Each row was made from one walk, in order. Every step used is in the known rows, and no mark comes twice. Write each row's walk.
In the rows, 128 means zero.
Known rows:
H-G-Q-K: [105  50 169 126 151 190 104 100 125 163 183 145 158 178  79 144 161 105
 108 148 134 159 109  57 125 142 117 157 130  89  94  85 140 185 123 165
 123 116 132 165 125]
G-Q: [153  50 174 148 129 169 114  80 119 141 135 120 127 178  96 146 149 119
 153 133 146 145 127  38 138 151  90 148 134 116 115 136 140 141 120 157
 126 122 136 146 100]
F-Z: [133 127 153 158 124 115  93 139  93 119 165 162 121 133 116 140 126 112
 141 123 142 132 109  98 131 101 148 147  83  83 174 130 138 163 113 159
 153 104 138 110  99]
P-F-G: [114  95 116 128 136 132  58 122 142 103 151  97 145 122 108 124 165  99
 121 135 129 113 110 106 110  95 145 132  91  93 183 129 139 130 131 188
 179 156 158  90 106]
B-P-M-Z-F: [114  80  97 173 110 127 137  81 134 126 132  88 110 121 134 152 189 111
 127 143  89  90 130  88 143 133 130 170  84 117  88 117 204 161 113 113
 106 119 141 131 132]
J-A-Z-F-G: [124  84 108 127 181 124 101 135 115  84 188  93 122 142 179 117 131 108
 126 135 133 106 144 115 140 100 109 114  73 122 137  99 160 180 106 131
 128 160 149 102  79]
R-C-D: [ 74 117  77 169  86 166 142 164 138 136 112 129  94 144  88 123 183 131
 167 191 168 169  69  56 162 125 112 153 134  80  93  90 147 147 115 136
 113  70 136 129 125]
B-P-F-G: [128  92 118 113 131 125  51 141 147 118 131  99 164 138 106 132 167 108
 105 136 112 123 123  92 120  92 149 141  82  98 178 125 140 131 133 172
 180 148 162  78 106]
G-Q-K: [108  76 166 130 146 186  96 108 117 162 174 148 172 179  77 147 167 117
 117 159 144 150  95  70 122 165 123 144 118 104  97 113 154 184 129 156
 124 107 124 165 133]
H-G-Q-R: [ 80  40 173 131 127 173 103 114 110 159 166 132 155 135 101 133 120  82
 153 120 151 127  97  44 114 118 129 147  95  61 112 106 157 188 115 152
 152 135 152 163 112]
H-G-Q-R-C: [ 81  76 153 174 117 198 145 151 139 171 143 134 140 140  79 138 127 100
 173 168 152 143 101  90 138 107 124 156  88  68 102  99 118 181 141 160
 141  98 189 129  94]
J-A-Z-M: [122  68 120 153 131 160 117 145  77  98 156 154 123 171 162 122 186 137
 117 173  96 126 115 129 161 120 124 144  89 160  88 143 145 217 121 109
  83 111 128 120 108]
Z-A-J-H-V: [152  59 123 140 128 164 128  79 115 124 125 110  83 115 144 125 143 116
 108 120 105 114  91 100 167  81 122 146 129  77 129  69  80 126  69 150
 109 135 110 103 109]
V-H-G-Q-K: [ 96  62 162 140 151 179 112 113 116 166 172 137 162 180  81 141 164 120
  97 160 146 171 113  63 123 153 126 147 140  91 104  87 136 187 130 161
 130 127 147 166 120]
Z-A-J: [142  77  92 138 113 131 117  90 131  93 158 107 126 152 143 141 194 137
 103 155 103 118 101 108 157 147 122 133 107 130  97 103 149 110  99 139
 125 103 173 107 117]
V-H-G-Q-R: [ 71  54 164 145 127 163 112 125 102 160 154 122 158 135 104 131 121  94
 144 132 162 136 101  51 110 128 137 139 105  64 122 108 152 189 121 151
 160 146 168 164 108]
A-J-H-G: [140  26 110 150 159 141 136 102 126 137 150 117  78 165 120 125 155 123
  91 119 109 150 126  78 154  86 136 135 133  85 124  68  81 157 113 151
 146 146 138 133 105]
A-J-H-G-Q-R-C-D: [ 82  63  89 179 106 187 139 154 129 145 149 122  94 147  90 110 180 121
 164 181 181 149  59  36 155 117 121 128 124  56  77  76 129 172 102 141
 119 100 150 128 123]
S-K: [121  84  78 140 111 115 147 140 103 147 118 118 143 157  75 119 128  71
 113 149 123 149 107 109 135  93 141 127 110 104 104 116 124 189 108 147
 138 129 123 160 111]
J-H-G-Q-R-C: [ 90  70 148 182 132 202 155 151 128 173 141 132 131 143  83 136 127 108
 164 168 161 135  99  96 140 102 130 135  79  72 101 100 101 190 137 162
 148 112 175 129  93]
P-B-L: [125  78 158 133  78 115  82 133 172 153 100 160 138 140 143 191 154  91
  75 147 133 121  74 113 161 149 146 131 119 130 144 164 160 103 149 131
 193 133 181 115 123]
G-H: [136  96 146 163 132 166 118 108 137 144 110 140 130 174  74 146 141 119
 138 167 150 183 100  75 141 139 125 140 106  92 112 121 165 111 129 186
 114 131 164 166 111]
J-H-G: [122  46 120 142 159 149 154 108 116 146 132 121  83 157 117 127 136 117
  95 113 119 154 135  76 150  72 130 140 129  88 131  69  86 166 114 158
 153 148 118 148 101]
J-A-Z-M-P: [ 82 106 107 118 135 160 130 139  81  93 112 143 146 193 116 131 193 108
 155 176  83 147 115 102 128 156 139 118  57 170 115 111 181 185 122 101
  61 100  86 139 125]
Z-F-P: [108  89 128 108 128 128 137 103 134  95 144  93 163 156 136 104 140  96
 127 134 170 166 140 102 151 121 129 122  75 139 151 109 187 140 117 165
 135  96 116 143 100]
Z-M-P-F-G: [ 90 105 109 120 138 146  73 124 127  87 130  91 162 140 106 118 189  85
 131 155 118 117 110 106 107  99 151 124  68 118 177 127 156 135 122 182
 148 152 138  93 111]
D-C: [144 143 100 169 111 166 118 141  98 153  92 113 128 195  98 159 147 147
 176 142 109 133 115  94 134 124 147 151  87 156 178 121 122 110 160 157
 143  86 113 162 111]
F-Z-A-J-H-G-Q: [180   7 172 169 157 181 142  62 106 129 173 112 100 178 119 133 145 118
 120 116 148 126 146  32 154 106  91 123 126 103 104  91  95 151  85 176
 131 153 145 120  79]
R-C: [102 122 117 174 112 169 153 157 148 153 110 133 120 151  86 147 150 128
 156 185 133 161 110 125 154 115 124 162 100 101 119 111 113 149 152 151
 135  76 174 116  99]
J-A: [123  72 108 103 143 155 114 123  86 115 125 156 126 150 121 159 151 140
 136 126 112 119 115 103 140 122 123 113  99 157 117  94 159 195 116 143
 134 101  69 136  92]
Q-G-H: [117  89 141 166 136 160 134 147 148 141 135 152 150 182  80 153 157 108
 131 174 141 182  95  99 140 132 122 152  83  82 106 111 150 131 128 172
 116 164 162 176 106]
V-H: [ 84 144 101 170 123 100 136 156 100 134  89 107 134 151 115 138 162 155
 101 176 155 182 120 112 126 164 155 130 138 117 168 127 138 144 149 136
 166 138 177 147 106]
Q-K: [ 78 113 128 117 139 158  95 138 120 155 165 157 170 159  88 145 170 118
 100 162 126 156  82 110 120 151 151 150 104 100 111 104 160 186 139 144
 135  95 121 166 146]
V-H-G: [ 84  77 115 152 128 121 150 131 123 142 115 106 104 152 113 131 145 125
  92 143 127 192 147  78 137 106 135 165 160  85 152  71 112 149 133 150
 158 146 176 148  94]
M-Z: [ 92 131 127 152 105  95 119 107 125 129 109 142 107 119  72 152 200 135
 160 148  90 111 125  88 123 133 116 148  96 104 159  94 163 165 113 127
 116 112  85 158 147]
H-G-Q: [148  12 180 145 134 177 128  68 132 147 145 113 109 178  97 142 137 104
 141 118 134 158 149  19 143 118  82 165 155  94 109  97 118 143 113 167
 126 134 145 146  90]
M-P-F-Z-A: [114 132 127 149  96 150 143  83 100  93 155 123 150 111 129 142 154 109
 112 138 123  91 118  99 127 115 134 119  46 129 129 109 177 129  85 181
 140 113 145  87 106]
M-Z-A-J-H-V: [145  66 124 148 123 150 131  76 114 123 121 113  77 106 130 128 161 119
 117 123  94 101  96  99 161  83 118 141 121  75 138  59  87 135  63 147
 100 138  93 108 120]
M-Z-F-P: [ 99 101 129 118 121 110 140  97 135  92 140  98 155 141 117 108 166 104
 143 138 153 148 147  97 145 125 124 118  66 135 162  95 195 151 105 158
 121  98  94 149 114]
P-B: [117 127 127 151  79 134  69  77 130 123 129 151 122 132  82 191 153  73
 107 164 143 110  99 100 149 152 122 158 142  97 144 147 186 107 159 149
 160 118 157 149 151]
J-A-Z-M-X: [102 129  87 146 120 147 120 108  82  87 194 154  95 171 139 145 203 123
 132 198 119 110 120 116 120 157 147 128  70 188  99 117 186 163 132 111
  90 154  96 148  99]
C-D: [ 81 108  83 139  90 140 116 138 122 123 121 127  99 141 105 120 184 125
 150 162 160 163  68  35 147 137 117 151 145  86 107  98 171 144 102 128
 119  89 106 150 140]
P-F-Z-M-X: [ 96 149 101 164  95 148 107  93  89  92 192 139 111 143 122 143 208  97
 124 187 136 103 107 111 108 132 168 142  58 165 128 137 186 133 127 159
 120 152 114 125  99]

Which walk is each row?
[101  84 108 154  82 161  84  89 130 120 129 112 142 157  88 124 196  99
 121 164  68 124  96  93 103 157 172 140  65 125 132 150 186 146 145 149
 109 115 155  92 144] : A-Z-M-P-F
[ 91 147 127 147  84 152  80  88 101  94 119 155 144 150  83 182 182  48
 125 184 135 111  97 101 143 149 137 142  96 126 146 145 202 119 143 144
 118 112 129 144 149] : F-Z-M-P-B
[131  96 137 158 166 163 115 113 141 115 135  98 137 162 114 129 136  97
 133 162 170 162 121  85 146 108 111 124  83  97 118 108 172 112 110 196
 116 167 176 144  86] : Z-F-G-H
[110 123 132 140  82 120  87  58 139  93 143 128 142 127  87 165 163  60
 115 163 167 108 126 102 155 148 117 132 107 116 161 127 217 112 142 162
 146 115 132 153 146] : M-Z-F-P-B
[109 112 141 163 116 154 118 144  74  97 143 144 142 144 150 121 185 103
 119 163 134 131 104 124 159  76 140 165  81 131 123 158 134 180 107 157
 117 104 132 116 101] : F-Z-M
[121  67 157 141 113 175 118 111 150 144 120 140 115 131  99 141 125  83
 139 141 112 167  87  87 155  84 110 196 125  40 127  70 113 115  90 170
  86 149 136 143 104] : Q-G-H-V
[132  41 107 155 151 137 157  87 121 125 147 113  77 148 120 130 175 131
  93 126 101 126 138  81 154  83 122 126 118  96 118  50  93 159  92 153
 135 150 122 134 110] : M-Z-A-J-H-G
[162  82  93 170 150 145 131  94  89 106 151 113 111 156 127 126 185 139
  92 143 123  92  96 111 136 133 164  65  58 131 129 114 116 147  97 156
 146 145 128  94 116] : M-P-F-Z-A-J-H
[151  63 126 149 119 167 110  70 110 117 134 110  90 111 127 121 146 100
 114 117  95 101  87  95 147  86 145 131  99  71 148  73  96 126  67 164
 106 136 112  77 113] : M-P-F-Z-A-J-H-V
[143  68 118 135  70 136  60 106 158 165 105 115 155 146  81 150 170 125
  83 137  70 135 109  71 123 133 169 167  89  99 136 143 166 126 154 156
 168 106 173  77 135] : B-P-F
[125  77 166 113  83 110  82 137 175 136 103 163 161 149 135 176 153  86
  82 147 156 136  82 116 162 148 149 116 108 138 170 159 163 100 148 147
 197 124 166 118 119] : F-P-B-L
[146  71  88 153 105 118 111  94 135  93 146 118 125 146 115 159 231 145
 115 162  78  92 103  98 151 151 131 146 102 126  98 100 157 117 100 125
 117 106 163 105 139] : B-P-M-Z-A-J
[102 100 108 182 108 115 108  98 123 112 127 150  99 116  58 170 224 124
 176 151  88  84  99  94 110 144 146 171 119  94 142 125 163 161 131 134
 120 118 107 156 166] : P-M-Z
[ 97 121 108 151 107 136 170  79 115  77 134 129 140 107 106 154 209 128
 142 155 122  78 125 106 133 130 115 136  85 142 117 100 176 136  89 163
 125 114 107 144 137] : F-P-M-Z-A
[132  90  96 148 107 113 122  82 132  92 152 112 117 138 126 145 219 144
 119 161  89  99 110 105 149 150 115 128  98 128 110  90 157 121  89 132
 112 108 149 113 131] : M-Z-A-J
[123  61 106 150 127 152  98 113 127  85 152 145 144 152  78 148 183 101
 162 139 153 130  81 105 119 143 176 167 133 110 146 162 154 130 155 171
 158  99 140 147 142] : F-P-M
[118  78 162 126  79 101  95 119 178 132 107 144 152 133 143 173 166  84
  85 149 146 117  96 114 164 148 140 112  93 141 160 148 186 109 134 138
 179 131 159 119 122] : M-Z-F-P-B-L
[143  58  98 154 116 151  88 136 131 132 115 148 137 161  87 182 184 121
 129 143  97 124  87  84 132 140 176 200 136 103 106 163 147 135 163 126
 155 102 165 127 146] : B-P-M
[153  31 163 143 155 184  79  89 108 100 163 108 147 181 105 126 173 105
 155 144 132 108 135  54 119 137 102 109  91 135 129 133 145 166 111 170
 112 159 136  97  89] : J-A-Z-M-P-F-G-Q
[ 97 123 103 164 104 140 170  77 112  90 129 128 124 101 112 166 210 132
 137 155 105  70 118 105 133 132 113 148  94 136 101 103 175 140  90 151
 122 119 117 144 140] : P-M-Z-A
[139  59 103 155 140 140 132  98 112 118 187 104  95 151 188 125 121 124
 111 134  99 111 142 105 154 146 112 127  73 135  77 109 196 200 116  94
  91 123 157 111  93] : J-A-Z-F
[128  68 126 112 142 124 127 112 122  87 176 115 149 166 146 103 130 115
 131 134 152 153 146 105 152 137 126 105  65 146 141 102 188 175 118 140
 117 101 120 129  95] : J-A-Z-F-P
[123 119 142 161  97 130  71 109 106 119 159 145 136 131  85 136 146  94
 139 126 111 115  99  85 102 122 178 129  53  82 184 137 167 147 124 175
 147 109 146  78 118] : M-P-F-Z
[121  74 155 132 121 183  83  84 150 126 106 112 119 124  83 128 128  71
 151 137 114 154  93  70 134  83 122 167 115  46 157  71 133  92  88 198
  89 149 138 112 104] : M-P-F-G-H-V
[116  97 111 167 102 108 101 116 128 126 105 152 116 129  55 179 224 135
 160 151  73  95 110  79 118 141 148 178 111  98 137 122 163 160 134 117
 124 111 111 145 166] : B-P-M-Z
[104  85  96 184 111 132 141  70 130 113 147  85  99 111 135 148 187 103
 137 142 101  82 123  97 137 135 128 165  90 115  92 118 204 162 112 125
 103 125 139 140 133] : P-M-Z-F
[149  51 165 143 163 169 112  84 123 113 160  76 136 166 135 130 142  98
 149 130 167 122 149  50 142 120  76 133 113 119 121 123 148 142  99 166
 130 158 148 125  76] : Z-F-G-Q
[116  86 127 168 120 149 118 144  96 105 155 143 123 170 157 114 185 127
 114 180 101 143 113 125 159 122 128 167  97 138  95 157 140 191 130 106
  88 114 159 127 121] : A-Z-M
[137  25 103 156 156 143 152  85 124 105 159 118  88 151 108 128 186 121
 105 126 117 122 130  84 149  85 137 124 123  98 126  62  94 154  99 166
 142 147 125 135 117] : F-P-M-Z-A-J-H-G
[132  97 129 134  99 132  77  70 126  88 169 141 138 144 111 163 138  70
 106 158 164 109 125 107 159 157 118 117 103 126 143 130 214 134 148 148
 143 115 142 138 130] : J-A-Z-F-P-B
[166   9 163 165 150 172 151  51 117 132 154 105  96 173 102 137 169 127
 128 126 130 118 152  28 150 117  80 124 133 107 100  80 103 152  84 166
 118 157 127 138  97] : M-Z-A-J-H-G-Q
[101  99 116 164 113 110 109 101 127  95 130 152 122 123  50 154 224 121
 181 150 112  97 107  94 110 142 149 154 109 102 165 121 167 157 129 149
 125 110  92 161 164] : F-P-M-Z
[115  97 139 176  95 160  97 121  88 103 150 132 144 133 138 118 192 100
 106 159 122 116  96 121 146  80 157 165  75 123 126 171 143 173 114 174
 127 111 153  91 107] : P-F-Z-M
[ 84 140 117 137  80 157  88  82 112  99 103 143 147 156  81 183 188  51
 122 190 129 117  98 101 142 160 130 145 107 135 134 143 206 111 150 138
 114 112 127 155 156] : Z-M-P-B
[131  75 110 169 128 126 132  97 129 127 186  93  95 150 182 120 120 115
 108 140 104 128 138  99 153 150 116 149  81 113  85 123 191 175 124  93
  97 122 187 116 108] : A-Z-F
